Every row comes from one small tree of marks. Brackets hold a mark, then the marks that hang from it, in alphabetical order. Every link used is in the known rows. Which tree was each row made from?
Known rows:
(kese (daza morin vugog)): [ 0.33 -2.38 -1.03  2.81 -1.53 -1.94 -4.36  0.28  1.97 -1.92 -1.09  1.42
  1.43 -4.86  0.59 -0.82  2.11  0.43 -0.33  1.90  1.14 -0.95  0.52 -1.47]
(zuti (daza morin rigav)): [ 0.10 -2.12 -1.41  4.34 -2.07 -0.93 -3.12 -0.68  2.28 -0.07 -2.89  1.86
 -2.00 -7.44 -0.85 -0.17  0.30 -0.51 -1.25  0.92 -0.57 -0.69  0.49 -0.42]
(zuti (daza kese morin (vugog rezo))): [-1.00 -2.90 -1.58  2.71 -2.53 -1.58 -4.83  3.29  3.61  0.26 -1.36  0.55
  1.58 -4.70  0.99 -0.05  2.58 -1.49 -1.25  2.18  1.02  0.25  0.58 -0.06]
(kese (daza morin rigav zagez zuti)): [-3.40 -0.93  0.30  1.55 -1.82 -1.00 -2.28 -0.16  3.10  0.50 -3.78  3.62
  0.76 -4.09 -0.32 -1.94  4.32  1.69 -0.58 -0.37  2.03 -0.84 -1.07 -3.36]
(kadu zagez): [ 1.29 -0.78 -3.02  4.82 -1.40 -0.80 -2.33 -1.58  0.45 -0.63 -3.05  2.71
 -1.91 -3.83 -0.56 -0.24  2.00  2.24 -1.34 -0.64 -1.52 -2.80  2.12  1.88]
(rigav (daza morin vugog zuti)): [-0.73 -1.10 -1.23  4.37 -1.03 -2.21 -3.74  1.21  1.43  0.40 -2.10  1.79
  2.94 -3.46 -0.49  0.10  1.39  1.70 -0.85  1.38 -0.60  0.49  0.01 -1.13]
(morin pagun): [ 1.50 -2.11 -3.58  4.73 -2.02 -2.39 -3.14 -0.15  0.49 -0.49 -2.06  1.04
 -2.21 -4.94  0.14 -0.58 -0.44  2.33 -0.66 -0.23 -2.16 -2.45  1.14  0.59]
(vugog daza rezo): [-0.93 -2.44 -1.10  3.53 -2.87 -2.32 -3.94  1.30 -0.03 -1.04 -1.49  2.65
  0.44 -4.67  1.79 -2.20  2.79  0.33 -1.00  0.40  0.03 -1.48  2.77  0.07]
(zuti (daza rigav vugog)): [ 0.87 -1.85 -1.89  4.76 -1.02 -1.90 -2.67 -0.45  0.40 -2.55 -1.91  2.94
 -0.70 -6.48 -0.25 -1.22 -0.93 -1.37 -0.26  1.81 -0.41  0.12  2.54 -0.20]
(rigav daza): [ 1.31 -0.80 -2.08  5.41 -1.57 -2.28 -4.41 -0.93 -0.20 -0.75 -2.59  2.09
  0.09 -5.17  0.24 -0.53  1.21  1.28 -1.00  0.59 -2.60 -0.34  0.98  0.63]
(vugog rezo): [-1.05 -2.27 -1.28  3.75 -3.69 -2.82 -4.29  1.03  0.11 -0.03 -1.80  1.91
 -1.38 -5.77  1.47 -1.22  2.79  1.56 -1.63  0.09 -0.94 -1.67  2.65  1.18]
(daza (morin pagun) zagez zuti): [-2.02 -1.60 -2.92  2.36 -1.89 -1.41 -1.68  1.17  3.00  2.48 -3.46  1.73
 -0.28 -2.39 -0.04 -0.47  2.14  3.41 -0.75 -0.97 -0.27 -2.15 -1.30 -1.00]
(rigav (daza kese morin zagez zuti)): [-2.13  0.31 -1.26  2.81 -1.31 -0.58 -4.05  1.63  3.65  2.75 -4.22  1.89
  2.85 -2.47 -0.79  0.26  4.91  1.95 -0.72 -0.05 -0.06 -0.10 -2.02 -1.60]
(rigav (daza kese vugog)): [ 1.60 -0.31 -1.78  4.72 -0.54 -1.71 -5.54  1.39  1.39 -1.25 -2.02  1.45
  3.20 -4.50 -0.31  0.11  1.86 -0.22  0.02  1.55 -1.10  0.50  1.39 -0.42]
(kese (daza rigav vugog)): [ 0.25 -1.53 -0.24  3.51 -0.92 -2.16 -3.73 -0.44  0.80 -3.49 -1.28  2.99
  1.04 -6.08  0.40 -2.25  1.17 -0.62  0.42  1.60  1.08 -0.33  2.35 -2.14]
(zuti (daza rigav zagez)): [-0.83 -0.83 -1.97  3.56 -1.43 -0.91 -2.03 -0.94  1.07 -0.88 -3.88  3.52
 -1.67 -5.77  0.24 -1.61  1.33 -0.59 -0.58  0.18 -0.73 -0.47  0.88 -0.08]
(daza kese (morin pagun) zagez zuti): [-1.96 -0.78 -2.90  1.87 -1.72 -0.49 -2.81  2.23  4.53  2.99 -3.78  1.00
  0.61 -2.37 -1.03  0.26  3.41  3.04 -0.55 -1.04  0.60 -2.12 -1.78 -1.63]
(rigav (daza (morin pagun))): [ 1.31 -1.95 -2.50  4.43 -1.69 -1.52 -3.97  0.08  2.30  0.73 -2.36  0.56
  0.57 -4.40  0.64 -0.06 -0.05  1.29 -0.92  0.64 -2.03 -0.58 -0.82 -0.48]
(daza (morin pagun) rigav): [ 0.23 -2.12 -1.38  3.53 -2.35 -0.77 -3.38  0.32  3.23  0.75 -2.15  0.88
 -1.37 -6.86 -0.34 -0.51 -0.08  0.81 -0.38 -0.13 -0.13 -1.84  0.91 -1.55]
(kese (daza zuti)): [-0.60 -1.38 -2.29  4.31 -1.82 -3.45 -3.07 -1.01 -0.29 -1.08 -2.76  2.73
 -1.03 -3.46 -0.73 -1.19  2.46  3.26 -0.83 -0.14 -0.45 -1.58 -0.09 -0.98]
(vugog (daza kese (morin pagun) zagez)): [-0.29 -1.24 -2.45  1.56 -0.70  0.41 -3.68  1.88  4.65  1.22 -3.07  1.15
  2.26 -2.74  0.31 -1.00  2.99  0.21  0.34 -0.32  1.22 -1.97 -0.77 -2.03]

Write each row's tree:
[-3.86 -0.94 -1.15  1.51 -1.95 -1.47 -3.22  2.80  2.18  1.14 -3.25  3.31
  2.83 -1.87  0.82 -2.38  5.85  1.18 -0.50 -0.74  1.58 -1.06  0.80 -1.48] -> (vugog (daza kese zagez zuti) rezo)
[-1.53 -0.23 -0.53  3.45 -2.14 -0.84 -4.32  1.37  3.98  2.16 -3.17  1.37
 -0.32 -6.36 -2.70  0.33  3.04  1.62 -0.79 -0.65  1.12 -1.71  0.40 -2.27] -> (daza kese morin rigav zuti)
[-0.18 -0.53 -0.39  3.18 -2.41 -0.14 -5.33  0.98  4.19  1.32 -2.66  0.91
 -0.30 -7.97 -1.74  0.37  2.90  0.11 -0.51 -0.03  0.98 -1.78  1.01 -1.81] -> (daza kese morin rigav)
[-0.12 -0.61 -1.88  5.26 -0.55 -2.95 -3.20  0.49 -0.39 -0.95 -2.14  2.55
  2.41 -3.07 -0.40 -0.56  0.74  1.83 -0.41  0.97 -1.43  0.49  1.25 -0.41] -> (rigav (daza vugog zuti))
[-2.99 -0.78  0.73  1.17 -1.93 -0.05 -3.77  2.15  3.14  0.03 -2.76  3.52
  2.55 -4.76  1.43 -2.99  5.37 -1.69  0.05 -0.20  2.18 -0.56  2.52 -2.43] -> (vugog (daza kese rigav zagez) rezo)
[-2.57 -0.08 -0.51  2.80 -0.93 -1.10 -1.44 -0.07  0.82 -0.27 -3.96  4.64
  1.12 -3.71 -0.68 -2.58  2.93  0.86  0.20 -0.70  1.12 -1.22  1.60 -2.51] -> (vugog (daza rigav zagez zuti))
[-1.78 -2.41  0.95  2.31 -2.21 -2.50 -3.88  1.09  1.07 -2.75 -0.68  3.23
  1.71 -5.69  2.26 -3.09  2.46 -1.16 -0.31  1.67  1.83  0.53  3.04 -1.97] -> (kese (daza rigav (vugog rezo)))
[-0.59 -0.32 -1.46  4.48 -1.56 -1.49 -4.81  1.26  3.06  2.25 -3.31  1.00
  1.96 -3.82 -1.89  0.99  3.08  2.05 -1.07  0.11 -0.77 -0.12 -1.33 -1.41] -> (rigav (daza kese morin zuti))
[-1.28 -1.00 -0.61  4.10 -1.69 -2.72 -2.75 -1.21  0.45 -1.32 -3.08  3.41
 -0.70 -5.09 -1.23 -1.93  1.95  2.00 -0.50 -0.36  0.36 -1.04  0.79 -2.28] -> (kese (daza rigav zuti))
[ 0.87 -1.75 -3.03  4.20 -1.93 -0.99 -4.63  0.46  3.19  0.84 -3.14  0.36
 -1.27 -5.77 -1.43  1.10  1.87  0.27 -1.28  0.88 -0.71 -1.41 -0.84  0.32] -> (zuti (daza kese morin))
[-2.14 -1.88 -2.02  2.06 -1.94 -1.35 -3.66  2.94  2.40 -0.75 -2.34  2.57
  1.96 -2.99  2.19 -1.37  3.65 -1.34 -0.70  1.60  0.68  0.35  1.27  0.43] -> (zuti (daza kese (vugog rezo) zagez))
[ 0.61 -1.19 -1.49  3.19 -1.63 -0.97 -5.57  2.28  3.56  0.35 -1.45  0.18
  1.47 -5.57 -1.01  1.04  2.65  0.34 -0.36  1.25  0.89 -1.53  1.28 -0.64] -> (daza kese morin vugog)
[-0.27 -1.60 -2.82  3.29 -1.27 -1.73 -3.67  2.85  3.77  1.46 -1.94  0.08
  1.67 -3.20 -1.35  0.58  1.04  2.22 -0.07  0.38  0.80 -1.62 -0.14 -1.79] -> (daza kese (morin pagun) vugog zuti)
[-1.27 -0.48 -0.45  2.55 -0.96 -0.42 -2.66 -0.34  1.11 -1.17 -3.26  4.03
  0.96 -5.15  0.30 -2.58  2.77 -0.63  0.36 -0.11  0.83 -1.23  2.44 -1.89] -> (vugog (daza rigav zagez))
[-3.88 -2.06  0.96  2.34 -3.04 -1.90 -3.13  3.06  2.64  0.95 -1.31  2.31
  1.55 -5.47  0.42 -1.31  2.74  0.47 -1.07  0.84  2.22 -0.23  2.43 -2.12] -> (daza morin rigav (vugog rezo) zuti)
[-2.80 -0.41 -0.46  2.44 -1.30 -1.89 -1.79 -1.02  1.14 -0.78 -3.83  4.43
  0.29 -3.68 -0.25 -2.70  3.74  1.82  0.03 -0.61  1.07 -0.68  0.13 -2.64] -> (kese (daza rigav zagez zuti))
[-1.35 -1.54 -0.98  1.75 -1.96 -0.86 -3.73 -0.43  2.59 -0.08 -3.01  2.44
  0.42 -3.87  1.06 -1.32  4.45  1.43 -0.55  0.43  0.85 -1.44 -1.06 -1.44] -> (kese (daza morin zagez))
[-0.55 -0.42 -1.17  4.02 -0.71 -1.73 -4.68  2.45  3.11  1.08 -2.25  0.87
  4.01 -3.40 -1.37  0.78  2.52  1.18 -0.47  1.32  0.10  0.47 -0.46 -1.85] -> (rigav (daza kese morin vugog zuti))
[-3.69 -1.14 -0.50  2.50 -1.71 -2.58 -2.58  2.57  0.51  0.16 -2.19  3.73
  4.02 -1.32  2.28 -2.11  3.80  1.08 -0.87  0.95 -0.02  1.59  1.20 -0.62] -> (rigav (daza (vugog rezo) zagez zuti))
[-3.24 -1.35  0.72  1.47 -2.31 -0.82 -2.87  1.23  1.43 -0.63 -2.52  4.28
  1.51 -4.83  2.36 -3.63  3.98 -1.17 -0.35  0.04  1.65 -0.60  3.00 -1.67] -> (vugog (daza rigav zagez) rezo)
[ 0.43 -1.29 -1.56  4.00 -1.91 -0.35 -4.39  0.41  3.98  0.71 -3.16  1.04
 -1.00 -7.37 -1.75  0.29  1.57 -1.00 -0.82  0.86  0.29 -0.76  0.09 -1.02] -> (zuti (daza kese morin rigav))
[-2.78  0.05 -1.02  3.23 -1.67 -1.53 -1.85 -0.03  1.20  0.61 -4.01  3.93
 -0.61 -4.87 -0.84 -1.64  2.95  2.09 -0.47 -1.05  0.18 -1.38  1.46 -1.33] -> (daza rigav zagez zuti)
[-2.63 -2.11 -0.07  3.31 -2.38 -2.59 -3.66  2.93  1.73  0.89 -1.14  1.91
  3.58 -3.07  1.42 -0.77  2.81  1.08 -1.47  1.30  0.33  1.08  0.63 -1.10] -> (rigav (daza morin (vugog rezo) zuti))
[-2.82 -2.26 -0.26  1.08 -2.09 -2.29 -3.57  1.52  0.93 -2.18 -1.31  3.42
  2.56 -2.51  3.46 -3.09  4.44 -0.10 -0.32  1.30  1.49  0.10  1.50 -0.80] -> (kese (daza (vugog rezo) zagez))
[-2.65 -2.54 -0.79  2.90 -2.38 -3.93 -3.10  1.57 -0.06 -1.73 -1.23  2.94
  1.77 -2.70  1.65 -2.37  3.01  1.63 -0.87  1.01  1.23 -0.13  1.46 -1.27] -> (kese (daza (vugog rezo) zuti))
[-1.40 -0.68 -0.29  2.26 -1.41 -1.10 -2.96 -1.30  1.42 -1.80 -3.22  3.97
 -0.10 -5.10  0.83 -2.62  3.58  0.13  0.03  0.06  0.83 -0.84  0.86 -1.99] -> (kese (daza rigav zagez))
[ 0.76 -2.91 -2.50  3.30 -1.94 -1.94 -3.69 -0.50  2.54 -0.46 -2.03  0.69
 -0.66 -4.26  0.67 -1.02  0.94  1.78 -0.55  0.43 -0.20 -1.87 -1.22 -1.38] -> (kese (daza (morin pagun)))
[-1.02 -0.83 -1.66  3.43 -1.48 -1.54 -4.54  2.71  3.22  1.13 -2.14  0.70
  1.73 -4.19 -2.02  0.85  2.85  1.88 -0.47  0.60  1.12 -1.38  0.43 -1.48] -> (daza kese morin vugog zuti)
[-1.84 -0.73  0.00  1.90 -2.26  0.02 -3.46  0.31  3.22  0.96 -3.31  2.58
 -0.45 -6.48 -0.09 -0.85  3.44  0.46 -0.53 -0.19  0.74 -1.48  1.00 -1.39] -> (daza morin rigav zagez)
[-2.18 -1.41 -1.51  3.31 -2.32 -2.40 -3.99  2.60  1.26  0.70 -2.38  2.27
  1.74 -3.18 -0.17 -1.60  4.27  1.59 -0.94 -0.34  1.06 -1.40  1.37 -1.25] -> (vugog (daza kese zuti) rezo)
[-1.76 -0.18  0.28  1.19 -1.22  0.68 -4.59  2.37  5.08  0.69 -2.48  2.05
  2.62 -5.77 -0.41 -0.53  3.98 -1.12  0.45  0.83  2.48 -0.74  1.54 -2.46] -> (daza kese morin rigav vugog zagez)
[-1.80 -1.65  0.41  2.72 -1.28 -1.96 -2.94  0.55  2.52 -1.00 -1.71  2.74
  1.80 -4.96 -0.79 -1.48  2.04  0.75 -0.01  1.08  2.45 -0.33  0.47 -3.66] -> (kese (daza morin rigav vugog zuti))
[-1.20 -2.05 -1.17  3.09 -1.59 -1.98 -2.14 -0.29  3.05  0.22 -2.50  1.76
 -0.24 -4.57 -0.56 -1.65  0.84  2.08 -0.38 -0.25  1.06 -1.18 -1.16 -3.42] -> (kese (daza (morin pagun) rigav zuti))
[-1.39 -1.46 -1.28  2.65 -1.86 -0.01 -2.48 -0.48  3.12  0.40 -3.89  2.86
 -0.97 -5.97  0.03 -0.94  2.10 -0.90 -0.92  0.66  0.22 -0.44 -0.10 -0.79] -> (zuti (daza morin rigav zagez))
[-0.96 -0.62 -0.86  2.94 -1.75 -0.57 -3.91  0.21  2.37  1.12 -3.32  2.16
  1.61 -4.08  0.98 -0.33  3.39  0.81 -0.96  0.47 -1.14 -0.11 -0.62 -0.31] -> (rigav (daza morin zagez))
